Every row comes from one small tree of marks. Brackets hold a mark, then the marks that hang from it, in alphabetical order. Every link used is in the known rows. Which tree was each row made from?
Known rows:
{H {F {L J P}}}: [-15   9   0 -16 -10  -1  -4   8   6   3   3   3 -20  11  28  11  -5 -10
 -19   9 -28 -19   3  -4  12  26  -9  -1]
{L J}: [  1  11   7   2   0 -12   1  11  -9 -11 -14   2  -4  -4  -1   0  -1  14
  -1   3  -6   0  -2  -5  10   3   9  -4]
{Q {H F {L P W}}}: [-16  10   3   2  -7   1   3  19  11  -4  19  -8 -16   3  29  13   6 -10
 -19   9 -29 -12  23 -15  -6  42 -16  17]
{S {W J {L {Y {C Q}}}}}: [ 27 -11   7   5  15  20   8   3  -3 -17   2  -1 -10 -12  -5 -16 -14   3
  11   6  34   8   5  -1  17 -27  -8  -9]
{P {L J Q W Y}}: [  8  -7  -4  14  23 -12   7   2 -22   8  -8  21   8  -8  -3   2 -16  21
  -5 -22   8  -8 -27  -5  -3  -5  31  -7]
{L F J P Q W}: [-26  24  -7  29  10 -28  -9  -4 -23  31 -48  12  -2  -2  -6  12  17   5
 -29 -30 -13  -3 -20   4 -21  10  50  14]
{Y {C {L J P} {Q H}}}: [  2  -7   7  10 -16 -27 -15  29   3 -27   7   9  -4   7  -1  -6  35 -10
  31   5  -8 -11   2  10 -25   1   1  -1]
{W {S {L J Q {Y C}}}}: [ 14 -11   4 -21  -1   3  -1 -19  -1 -14   7   3   5   3  -1   9 -23   5
  15  -9  19   1  -4  15  11 -25   3   1]
{W J {L Q} S}: [ 28  -9  12 -17   1  37  -3 -23  16   9  -1 -27  12 -10 -10   9 -38   8
 -15  10  14  21   0   2  34 -19 -24   7]
{W J {L F {Y C}} S}: [ 18 -15   4  -2   5  28  16 -26   4  -5   5  -3   2   5 -17  -8 -31  17
   3  10  29  17  15  10  29 -44 -23   6]
{P L}: [ 17   1 -12  -1  -2   9  23   4   1   3   9  -4  11  -7   0   0 -10   2
  -5  16  -4   0  -7 -15   8  19 -20 -24]
{Y {C {L P} {Q {H F}}}}: [ -2  -4   0   6 -21 -20 -13  27  13 -23  17   6  -2   7   2   5  36 -22
  31  14 -15 -13   7   4 -27  12 -19  -7]
{P {L J Q {W S}}}: [ 14   0   5   7  12  -6   6  -4 -17  10 -13   5  17 -14   1  16 -28  24
 -17 -10  -2   0 -18 -11   2   5  19   7]
{W L S}: [  9   1  13 -40 -10  27   9 -16  21  -5   6 -20  11  -6  -9   4 -25   6
   0  23   9  10  15  -5  27  -7 -32   4]
{Q {H {L P W}}}: [ -9   5   6   3  -8   0   6  17  12  -4  15 -14  -8   0  23  -6   8  -5
 -13   7 -18   0  17 -14  -3  32 -12  14]
{H L}: [  4  -3   6 -21  -4   0   2   8  10   1  20   0   2   4  12  -9  -9 -11
   2  20 -21  10   3 -11  13  16 -18 -14]
{W {L J Q {Y C}} S}: [ 16 -11   9 -25   0  13  -6 -25   4  -9  -2   9   3   8  -7  -2 -28   8
  18  -5  24   0  -8  14  11 -34   5  10]
{S {L F P W}}: [-17  12  -9  -8   8  -4  19  -1  -2  13  -3 -13  -5  -6 -12   5  18  -7
 -23  -4   2  -5  14   9   8  10   5   5]
{L F J P Q {Y C}}: [-14   6 -25  30  -2 -23  -6 -16 -18  16 -31  35 -10  23   0  -8  17 -10
  10 -31   6  -8 -32  21 -29 -15  41 -11]
{W J {S {L P Q Y}}}: [ 14 -16   3  -8   0  21   5 -19  13   2   4 -16   4  -4  -1   9 -29   5
 -13 -11  21  16  -9  15  31 -24 -13  -9]
{Y {C {Q {H {L J}}}}}: [ 14   0   1   7 -12 -21  -9  24   0 -26  23  11  -5   9  12  -9  11 -16
  32  13  -5  -1   2   5 -18   7  -7   6]
{L F J P Q}: [-19  21 -18  21  -6 -13  -9 -13 -15  31 -40  10  -2   8   0  10  16  -9
 -19 -20 -15  -3 -26   8 -23  15  33  -4]
{P {L F J Q W}}: [  4   9 -11  24  19  -9   9  -5 -31  25 -19  12  12  -9  -8  13  -8  16
 -22 -12  -8  -5 -16  -8 -15  12  30   5]
{L {Q H} Y}: [  0   0 -13  12  -6   7 -11  -6   4  -2   4   2   8   1   6   2   3  -4
  18 -12   8   0 -14  -8 -20   4  -1 -12]
{S L}: [  9   1  -4 -27   1  10  13   2   8  -8  17 -20   0  -7  -8   2   2  -9
   0  11   5  -2  12   5  20   7 -17  -9]
{L F P W {Y {C Q}}}: [-29   9 -13  29   5 -41   5  10  -8   3 -14  32  -3   6 -13 -12  29  -6
  18 -17  11   2 -15   9 -24 -15  20  -7]
{F {L P}}: [ -7   0  -2 -22 -17   5   1   3  19  10   9  -9  -5   9  25 -15  -2 -16
 -10  14 -16  -1  -4  -5  18  19 -20 -14]

Which tree is each row?
[ -2  14   8  25  11 -16 -16  12 -17  -2 -20  -4   0 -13   5  12   3  19
 -12 -20  -5  -6  -3 -10 -15  12  34  30]  {L J {Q H} W}
[ -9 -18  22   0   4  -4 -18   0   1 -10   1   1  21 -11  -9  11   3  23
  15  -9  -1   1   6 -14 -14 -15   4   2]  {C {L {Q H} {W S} Y}}
[ 10  -6  -7   4  21   7  20 -13 -31 -17  -5  13 -18  -1  -2  -6  -2   7
   7 -11  30 -13  17  11  -2 -24  25   0]  {S {L F J {Y C}} W}
[ -1  10  11   2   4 -10 -11  -6   1   9 -17  -6  21 -17  -5  19 -15  12
  -5  -6  -2  16 -12 -14   2   0   6   8]  {L Q {W S}}
[ 12   7  -8  14 -17 -17  -5  21   8 -26  17   2   2   2   2  -5  19 -18
  36  16   2   2   0   0 -19   8 -19  -2]  {Y {C {Q H}}}
[  2  -6  -1   6  -9 -25 -11  16  -3 -13   9  16  13   4 -20  -3  31 -14
  40  18  -9   3   1   4 -25  -8 -10 -16]  {Y {C {L F} Q}}
[  7  -5   4  12   0 -15 -11  14   1 -15   6   2   1   0  -4   8  21  -2
  18   7 -14 -12  12  -6 -16   3  -2   7]  {Y {C {L {Q {H F}} W}}}
[-11   8  -3   9 -12   4   3   5  -2   2   7  -5 -12  11  24  -3   9  -5
 -14   5 -23  -4  17  -5 -15  30  -2  13]  {Q {H {L F J P}}}
[ 13 -12   1  -6   7  36  -1 -36   3  16  -4  -8  13  -2 -17   6 -36  12
  -9  -2  23  20  -2   6  19 -35 -12   3]  {W J {L F Q Y} S}
[  2  -5   7 -25   8  11   6  -1   2 -10   1   4  -9   1 -13 -14  -9  11
   7   1  16  -7   3   6  19 -19   3  -1]  {W {L J Y}}
[ -4   6   1   8  -7   6   1   5  -9  -5  13  -4  -6   7  19  -1   2   2
  -6  10 -21  -2  23 -11 -14  25  -4  16]  {Q {H {L F J}}}
[-25  10 -20  22   0 -15  -9 -16 -18  25 -36  27  -4  14  -2   2  13  -4
  -5 -34   0  -4 -33  13 -26  -5  41 -14]  {L F J P Q Y}
[ 13 -15  23   8   1 -29 -12  23   3 -24   8   7  13  -9 -18  -1   9   8
  30  12   1  12   3   2   1 -25  -8  -1]  {Y {C {L {W J S}} Q}}
[ -3  -6  18  -8  -2   3   3   2  14   8   1 -14  -3  -3  21  -9 -23  10
 -28   6  -7  12   2  -7  37   0 -15   9]  {F {L P {W J S}}}
[ 13   1  -2   0   9  29  14  -9   2  11  -1 -20  -3  -6 -20  -7  -9   6
 -20  17   8  12  16   1  27 -10 -19   3]  {W J {L F}}
[-12  -8  26  -7   5 -33 -23  34   1 -11   6   6  22 -20 -25   8  26   6
  23   8 -13   5  -1 -10 -13  -3  -1 -11]  {C {L W} Q}
[  1 -11 -15  -3 -17   7 -10  -7  16   4  17   4  -8  22  34 -21   2 -25
  12  -5   0 -10 -15   5  -8   7  -8  -7]  {F {L P {Q H} {Y C}}}
[-30  10 -12  18  -2 -17   8  -5 -16   8 -29  25 -12  12  -3  -7  14   9
  -5 -20   2  -5 -14   9 -11  -8  27 -13]  {L F J P Y}
[ -4   6  -5   4 -10  12   4   2   1  -1  21 -11   0   5  18  -1   4  -8
  -3  18 -20   2  24 -15 -15  30 -21   7]  {Q {H {L F}}}
[ -5  -1   3  12   0  13   0  13   4 -14  21 -10 -13  -1  25   9  -9   9
 -12   7  -9 -10  24 -17   7  16 -22  17]  {Q {H {F {L {W J} Y}}}}
[ 18  -2  -6   2  -4  36  -1  -6  21  14  -1 -33  -9  -2   1  -5  -3 -11
 -25   1   8   3  -1   6  18   6 -14   7]  {W J {L P {Q H}}}
[-18  12  -2  -4  14 -12  15   2 -14   8 -13  -5 -13  -4 -10   5  14   5
 -27 -13   1 -11  12  15   8   4  26  16]  {S {L F J P W}}
[  0  -6   4 -12  26 -11  -4   0 -14  -3   0   5  -4  -8 -11   4  -4  10
  -1 -27  17 -11  -8  14   9 -18  34   7]  {S {L J Q W Y}}
[  2  -2 -13 -12   3  13  15 -14   2  -1   7   8  -4  10 -19 -18   4  -6
  19  11  18  -3  10   7   3 -20 -11  -5]  {W {L F {Y C}}}
[ -2  12   0  -2   6  21  15 -10 -12   7 -28  -6 -15  -7   1  -4   1   2
 -20   3  10  -6  13  -6   2   5  12   2]  {S {W {L F J P}}}
[ -7 -10  -6 -15  -5  -3  -9  -4  14  19  11  15  -1  14  17 -12  -3 -25
   5  -8 -13   6 -26   2  -3   8   2 -26]  {H {L P Q Y}}
[  6  -4  -6 -26   4  20  -5 -13  13   8   5  -2   6   0 -13  -8  -6 -11
  12   0  16  -1 -11   2   7 -11  -6 -13]  {W {L Q Y}}
[ 12   5  -6 -18  -5  30  -5  -8  16   6   8 -24   5  -4  -3   1   1 -14
  -1  11   4  -4   6  -4  -1  15 -16   8]  {W {L {Q H}}}
[-32   1  12   5  -1 -35 -18  24  -3   9 -10  11  17 -11 -25   9  40  -4
   9   0 -19   3  -3  -3 -28   4   8 -10]  {C {L F P W} Q}
[ 16  -8   9 -12  -5  20  16 -10  16  -5   6 -28   0  -9   0   9 -25   9
 -23   6  12  18   9  10  42 -12 -26  -3]  {W J {S {L P}}}
[ -8  -1  -6   6  -7  11   4  -1   0  -5  23   1  -1   9  16  -7   2  -4
   6  10 -11   2  19 -13 -16  17 -16   1]  {Q {H {L F Y}}}
